Each row was made from one small tree. The marks that hang from a mark follow it in brackets, in alphabetical order. Every link used is in the known rows. Write each row's tree.
In the rows, zero is written as 128.
Known rows
lalav(kilub(dinel malu) tivun(givuzu)): [179  91 176 136  78 117 143 121 119 170 117 174 155 141 185 130 116 149
 149 107  92 129 140 151 115 107 100  89 114 118 145 175 130 125 132  99
  92 137 133 192  64 165 115 152  85 109 161 157 130  59 150  91 123 142
 170 151 134 124  91 131 115  54  83 141 109 121 167]
kilub(dinel lalav): [154 110 165 114 119 110 109 107 175 207 110 149 183  93 110 150 157 102
 132 127 171 183  84 113 117 149 107 152 125 122  80 137 130 130 104 116
 134  68 169 147 158 132 136 108 113  98 118 117 103 106 110 130 130 136
 139 114 120  62  92 114  95 164 133 104  55 135 121]
givuzu(kilub(dinel malu)): [162 114 130 115 159 126  96 104 167  80 119 124 161 185 207 103 123 103
 151 105 127 152 144 181 116 135  96  98 146  96 137 162 111 113 164  67
 132 140 149 124  73 145 141 168  91 122 155 121 153 103 110  87 152 152
 131 167 135 115 123 106 163 107 154 141  96 105 115]
malu(kilub): [116 161 146 117 150 125 141 146 135  95 144 121 124 144 140 152 141 122
 125  56 171 154 116 130 116 117 105 128 140 117 117 114 113 155 152  97
 132 139  97 113 124 125  70 114 144  91 114 121 154 127 121 151 121 126
 130 115 115 103 149 142 169 163 138 115 154 112 131]
lalav(kilub(dinel givuzu malu(tivun))): [155  81 135 136 117 172 130  95 132  78 144  70 101 118 121  54 116 161
 125 179  60 147 189 171 111  90 110 129  99 114 169 149 134 116 133 110
 151 157 102 135 101 175 147  94 104 146 169 125 151 133 171  69 121 122
 105 133 138 138 127 133 150  78  92 114 108 124 127]
tivun(malu): [ 90 152 137 141 136  99 137 135 123 171 136 139 140 138 137 122  94 113
 124 149 140 163 143 103 134 163 130 143 125 139 109 141 115 142 150 170
 145 135 138  67 142  88  91 158 145 147  79 125 112 145 193 170 145 154
 121 130 133 131 129 111 141 149 163 131 103 119 135]
givuzu(kilub tivun(dinel lalav malu)): [ 83 181  96 151 133 146 101 163 113 135 103 152 133 218 175 101  84 133
 100 106 125 116 149  98 114 164 140 164 157 122  99  79 103 122 186 193
 155 153 154  67 135  89 179 158 117 167  96 148 101 143  74 208 138 102
  75 138 112 126 159 105 140 161 214 153 168 129  86]
givuzu(kilub(dinel lalav malu) tivun): [178  98 158 116  88 105 110 142 171 155  78 140 168 161 190 104 131 127
 156 143 102 137 111 134  84 157  73 109 129  87 127 133 146  66 232  96
 132  90 162 134 107 159 157 166  53 135 138 126 130 133  79 130 143 127
  95 144 121 101  99  72 119 148 152 144  83 130 110]
malu(kilub(dinel) tivun(givuzu)): [150 135 167 131 141 150 159 135 112 102 128 104 106 148 184 197 147 161
 128  51 156 162 134 153 117  83 117 107  78 110 127 141 183 145 156 107
 105 125 106 160 104 136 101  91 135  55 164 109 130 101 113 128  97 128
 213 167 137 107 116 128 128 112 108  80 113 124 186]
lalav(kilub(givuzu)): [ 86 116 117 108 126 169 115 104 126 114 147  86 111 106  83  75 138 100
 113 164 107 159 179 136 153 120 151 141 141 140 147 124  96 139 129 149
 155 146  80 119 142 140 104 107 141 148 107 113 164 150 175 139 123 105
  64  85 121 105 143 146 174 114 113 137 158 106 125]
kilub(dinel givuzu(tivun) lalav malu): [182 106 131 110  69  92 141 137 127 156 112  77 128  89 134 102 141 145
 169 151  95 174 118 111  82 115  80 157 123 115 160 140 139  86 161  72
 137  71 135 127 152 159 138 120 112 152 133 107 115 127 120  76 119 137
 100 101  69 143 102  99 121 138 136 116  89 142  87]
lalav(kilub(malu) tivun): [131 116 155 143  92 124 150 138 139 139 117 167 126 127 129 110 101 148
 143 152  89  85 136 147 107 150 105 102 139 130 128 155 115 145 161 107
 105 160 128 137  55 158 133 162  83 149 140 160 155 129 163 116 154 111
 106 124 149 140 128 142 137  85 100 161 137 125 142]
tivun(dinel givuzu): [103 191 124 113 137 178 131 108 116 110 135 143 110 144 156 192 151 120
  93  60 134 113 133 150 100 112 129 139 157 136 128 137 148 127 124 172
  87 108 126 164 115 117 103 150 116 111 136 125 132  74  74 113 121 137
 129 122  99 156 163 150  79 135 118 121 151 124  94]
tivun(dinel(kilub) lalav malu): [110 161  98 170 156 128  82 147 121 119 145 185 134 145  89  83  81 141
  71 136 147 103 116  83 174 103 192 170 116 148  94  64  77 124  50 191
 166 158 169  97 180  83 167 115 149 149 115 149 100 145  96 175 113 138
  93 134 132 166 142 126 123 173 160 136 156 137  90]
kilub(dinel givuzu(tivun(lalav)) malu): [176 124 107 139  96  92 126 139  97 111 134  58 130 150 184  73  74 189
 168 124  84 202 162 117  87  84 126 149 133 121 177 141 105 102 134  70
 133 126 119 146 146 151 157 111 146 139 155 136 114 105  93  78 110 133
 123 118  79 163 115 103 172  99 158 114 138 143 123]
malu(kilub(dinel givuzu)): [129 138 131  99 156 106 145 134 126  76 156  62 124 120 158 127 152 125
 142  63 177 206 134 127 134  81 115 156 131 116 141 124  97 174 125  41
 183 118  81 103 148 134  69  58 166  94 132 104 154 102 131 131  86 140
 149 116  85 100 138 135 205 145 124  99 143 109 120]
dinel(kilub(malu)): [159 110 132 119 145 102 100 122 138  59 153 152 119 109 120  97 109 164
 112 151 113  94 123 131 156 105 131 101 100 129 161 118 114  79 118 123
 120 139 147 133 123 135 117 150  92 126 138 127 147 170 130 118 132 156
 118 136 167 185 126 108 116 140  94 155 125 134 127]
dinel(kilub(givuzu lalav)): [110 100  96  86 150 110  90 118 129 128 134 125 126  48  32 125 171 101
 122 175 168 107 101  95 193 127 171 133 114 151 141  99 113  95  71 142
 156  92 141 108 198 128 129  97 154 135  91 108 134 191 135 151 126 128
 100  96 148 129 130 124 117 168 110 147 120 140 132]
dinel(kilub): [121 108 123 112 156 119  72 117 136 104 143 167 120  97 102 115 129 153
 108 129 151 123 122 100 184 110 143 127  96 146 136 111 119  97 108 149
 141 131 156 114 149 118 129 133 122 113 103 114 129 172 118 159 117 136
 118 130 168 142 125 108 125 158 103 153 102 141 132]
dinel(kilub(givuzu)): [106 122  84  96 169 114  96 115 112  81 150 103 105  90  81 108 142 121
 125 142 148 128 148 102 188  99 162 138 109 152 167 107 101 107  78 126
 162 117 123  89 167 126 120  98 158 131  98 106 142 177 132 155 101 141
 112 112 147 158 144 121 157 133 117 153 133 134 131]
lalav(kilub): [109 109 148 127 113 161 109 108 145 148 136 149 135 120 105  91 114 125
 101 152 111 150 153 139 132 130 124 129 140 121 118 128 113 132 146 169
 121 145 116 129 128 138 117 126  90 128 114 126 142 136 153 153 130 107
  71 109 146  89 121 127 139 130 101 128 127 119 145]
kilub(givuzu): [ 83 157  90 103 156 131 140 113 104 106 144  68 110 112  98 133 148 108
 148 119 147 165 155 119 130 136 148 142 145 151 165 147 114 147 114 119
 128 118  91  91 146 115  99 118 170 135  96 111 137 133 148 120 119 129
 128 102 112 142 163 143 152 126 149 126 142 131 122]
kilub(givuzu lalav(tivun(dinel))): [ 81 192  86 105 129 144 166 133 130 166 112 126 130  75  68 201 192  80
 149 109 150  69  82  99 111 184 112 161 173 170  98 115 134 183  96 101
 121  89 116 102 132 122 150  98 168 156 103 126 129 121 104 131 125  92
 141  84  85 134 159 153  90 164 144 142 132 142  76]

Write each row's tree
[170  83 146 105 134 113 100  91 147 152 101 146 185 162 180 160 170  61
 156 117 151 136 113 192 134 138 117  71 165  90 134 168 152  76 143 113
  87 100 148 180 109 132 102 190  79 101 165 122 128  82  92  78 164 154
 158 154 136  94 107 117 110 102 150 120 104 108 148]
tivun(givuzu(kilub(dinel lalav malu)))
[109 180 145 148 130 124 153 158 153 154 138 163 116 118 106 150 153  87
  77 103 153  96  77 123 106 142 102 169 147 114  73  80 107 162 147 155
 165 113 135  77 149  84  86 110 125 139 110 128 123 137 137 171 140 132
  84 108  80 121 137 144 111 230 150 116 148 105  62]
tivun(dinel malu(kilub(lalav)))
[172 118 148 143 133 150 143 114 146  88 134 113 110 137 173 131 100 188
 145 133  88 148 145 160  84 110  86 120  83 117 140 159 170 135 147  85
 115 135 156 149  83 151 181 145 101 112 165 131 115 115 126  74 128 140
 167 160 152 157 112 111 100 101 108 101  73 132 130]
kilub(dinel malu(tivun))
[154 123 148 150 113 150 144 129 156 137 113 136 121  96  87 160 138 130
 146 197  92  82  95 163  87 176 105  97 134 123 123 143 200 105 146 137
  76 118 132 166 112 134 161 172  95 133 146 137 125 180 127  97 177 118
 145 129 161 134 120 134  54 143 128 111 101 145 131]
kilub(lalav malu(tivun))
[147  97  95 123 138 126 121 113 125  81 130 104  97  59  53 115 158 141
 132 222 105  54 108 130 158 138 148 102  99 140 164 124 163  75 111 126
 130 117 129 118 153 144 163 123 129 154 130 116 137 214 144 109 142 120
 139 124 167 179 128 122  84 138  99 142 131 150 119]
dinel(kilub(givuzu lalav malu(tivun)))
[148 128 176 117 101  80 161 162 141 194  99 163 177 108 153 213 185  93
 157  45 203 149  55 114 122 126 104 114 130 124  85 128 148 165 125  66
 107  87 132 168 117 130  79  95 153  64 135 125 130  71 102 148 106 125
 191 131  99  62  96 133 119 143 118 106 102 128 157]
malu(kilub(dinel lalav(tivun(givuzu))))
[106  92 146 172 102 113 109 118  83 200 143 154 160 175 136  94  71 100
 116 156 138 177 161 111 166 125 203 108 145 122 127 141 103 114  91 239
 113 170 120 154 172  96  80 154 138 126 109 153 101 105 170 164 147 149
 111 130 142  87 111 140 161  76 153 115 169 114 196]
tivun(givuzu lalav(kilub) malu)
[122 184  66 151 163 190 143 119 101  37 157  70  75 139 119 125 101 161
 127 135  69 101 159 170  86 119 152 141 156 150 173 126 153 147  84 124
 116 174 103 137 129 136 187 121 170 163 166 141 139 135  91  54 134 100
 140 133 114 195 175 173 114  91 157 103 186 153  96]
kilub(givuzu malu(tivun(dinel lalav)))
[149  89 155 144  98 167 130 116 119 112 132 124  95 143 131 109 102 172
 111 164  60 102 175 188 113 115 125  82 110 116 166 161 174  95 158 178
  87 165 107 169  83 158 120 169  66 128 162 140 147 141 153  91 155 116
 121 135 160 142 120 143  99  62  77 124 143 127 175]
lalav(kilub(malu(tivun(givuzu))))
[ 97 108 125  98 133 136 104  91 123 175  98 153 172 156 130 192 182  38
 141 112 176 115 116 165 143 194 146  76 174 110 125 144 163  92 139 168
  71  94 137 153 130 115  94 192 110 107 112 123 127 118  96 138 168 134
 148 140 147  76 132 132 113 125 154 120 138 120 162]
tivun(givuzu(kilub(lalav)))
[ 87 178  76 119 160 108 153 155 108 131 145 151 104 115  97 148 139 136
 122 118 155  56 112  65 158 137 139 183 111 172 109  91  97 175 101 130
 182 135 145  32 130  97 144  98 170 171  92 130 124 140 158 175 105 128
 125 135 118 196 151 126 106 155 125 188 134 131  92]
lalav(tivun(dinel(kilub(givuzu)) malu))
[124 118 126 107 128  92 107 152 155 173  99 198 160  67  71 158 163 114
 142 157 177  69  60  77 175 173 142 118 110 159  80 107 130 121  94 124
 117  90 172 124 148 128 159 122 126 122  91 133 115 170 121 178 124 118
 156 124 171 115 103 116  86 167 104 162  91 152 141]
dinel(kilub(lalav(tivun)))
[177  80 172 151 104 158 112  99 162 109 138 129 111 129 132  72  99 187
 109 181  66 138 165 170  99 106 101 117  91 111 141 151 145 120 155 131
 129 161 139 174  78 178 171 130  58 128 173 138 133 128 146  88 130 125
 109 157 157 125 100 122 116  86  74 115  91 120 150]
lalav(kilub(dinel malu(tivun)))
[156 124 112 129 153 149 151 103 121  56 145  53  89 123 153 123 120 170
 160 139  80 156 173 161  98 104 105 133  95 132 175 171 156 140 125  62
 133 134 124 118  91 156 164 102 145 139 173 115 129 129 148  42 119 137
 168 151 123 173 128 121 138  82 111 106  87 127 122]
kilub(dinel givuzu malu(tivun))
[ 96 191 113 112 134 128 186 160 125 119 117 115 116  85  90 192 196  70
 134  63 165  63  66 110 116 154 111 156 169 140  94  88 116 190 116  67
 149 105  87 104 122 127  97  76 180 129 120 122 155 127 103 149 116  94
 136  90  70 122 170 164 138 187 132 125 172 123  78]
malu(kilub(givuzu lalav(tivun(dinel))))
[153 105 180 133 121 142 158 128 121 145 108 124 135 118 137 214 185 120
 139  84 167 147  91 142 122 109 109  99  95 111 101 131 194 133 155 122
  94  93 123 187 145 138 108  89 132  63 159 113 119 104 112 128 119 127
 206 155 131  73 104 136  92 137 110  78 104 128 174]
malu(kilub(dinel lalav) tivun(givuzu))
[102 145 127 125 147  59 182 176 111 157 132 108 138 137 151 164 132 115
 169  81 171 149 111  79 146 129 100 161 114 139  99 135  85 212 155  53
 170 138 105  53 105 101  90  82 201 133  96 126 121 112 198 160  94 141
 177 133 103 128 130 123 204 133 148 138 111 105 144]
lalav(tivun(malu(kilub(dinel givuzu))))
[144 141 123 177 139 148 136 134 122  84 128 100 105 153 141 127  74 167
 149 141  88 125 132 164  98 145 139  94 136 129 148 149 169 124 115 129
  90 177 132 176 101 125 179 167 141 126 163 162 114 150 101  83 159 113
 163 152 169 148 132 142 117  93 147  98 147 150 151]
kilub(malu(tivun(lalav)))
[ 79 107 101 170 128 115 101 132  98 162 160 105 143 144  81  51  80  96
 113 192 124 179 172 103 175 129 199 150 158 135 128 123  69 153  79 198
 174 177  99  82 189 104 105 103 188 160  98 152 114 134 195 167 143 128
  77 104 116 100 128 148 211 101 168 123 168 118 145]
tivun(lalav(kilub(givuzu)) malu)
[111 119 150 177  68 107 112 164 109 200 124 153 140 168 129  48  40 164
 104 173 108 183 160  73 125 145 142 154 118 127 113 102  97 109 175 227
 150 153 121 110 165 112 134 143 110 151  90 150  94 154 155 206 132 101
  54 105 127 103 106 107 155 129 165 150 153 143 151]
givuzu(tivun(lalav(kilub) malu))
[109 176 107 103 143 139 143 141 105 115 114 189 118 128 133 203 147 137
 121  72 160  39 102 102 149 121 133 120 119 164 116 113 136 130  87 130
  98 116 160 145  99 116 139 140 116 110 132 137 126  94  80 153  98 129
 171 140 145 174 143 139  65 127  91 169 143 140 117]
lalav(tivun(dinel(kilub) givuzu))
[111 133 126 171 108 161  97 126 104 167 148 174 140 172 141 103  87 112
  64 135 116 130 153 138 137 109 188 139 161 126 107 103  98 140  77 240
 117 169 126 149 150  93 111 141 127 135 133 149 107  77 121 135 147 140
  85 130 113 127 133 160 125 108 142 126 180 113 124]
tivun(dinel givuzu lalav(kilub) malu)
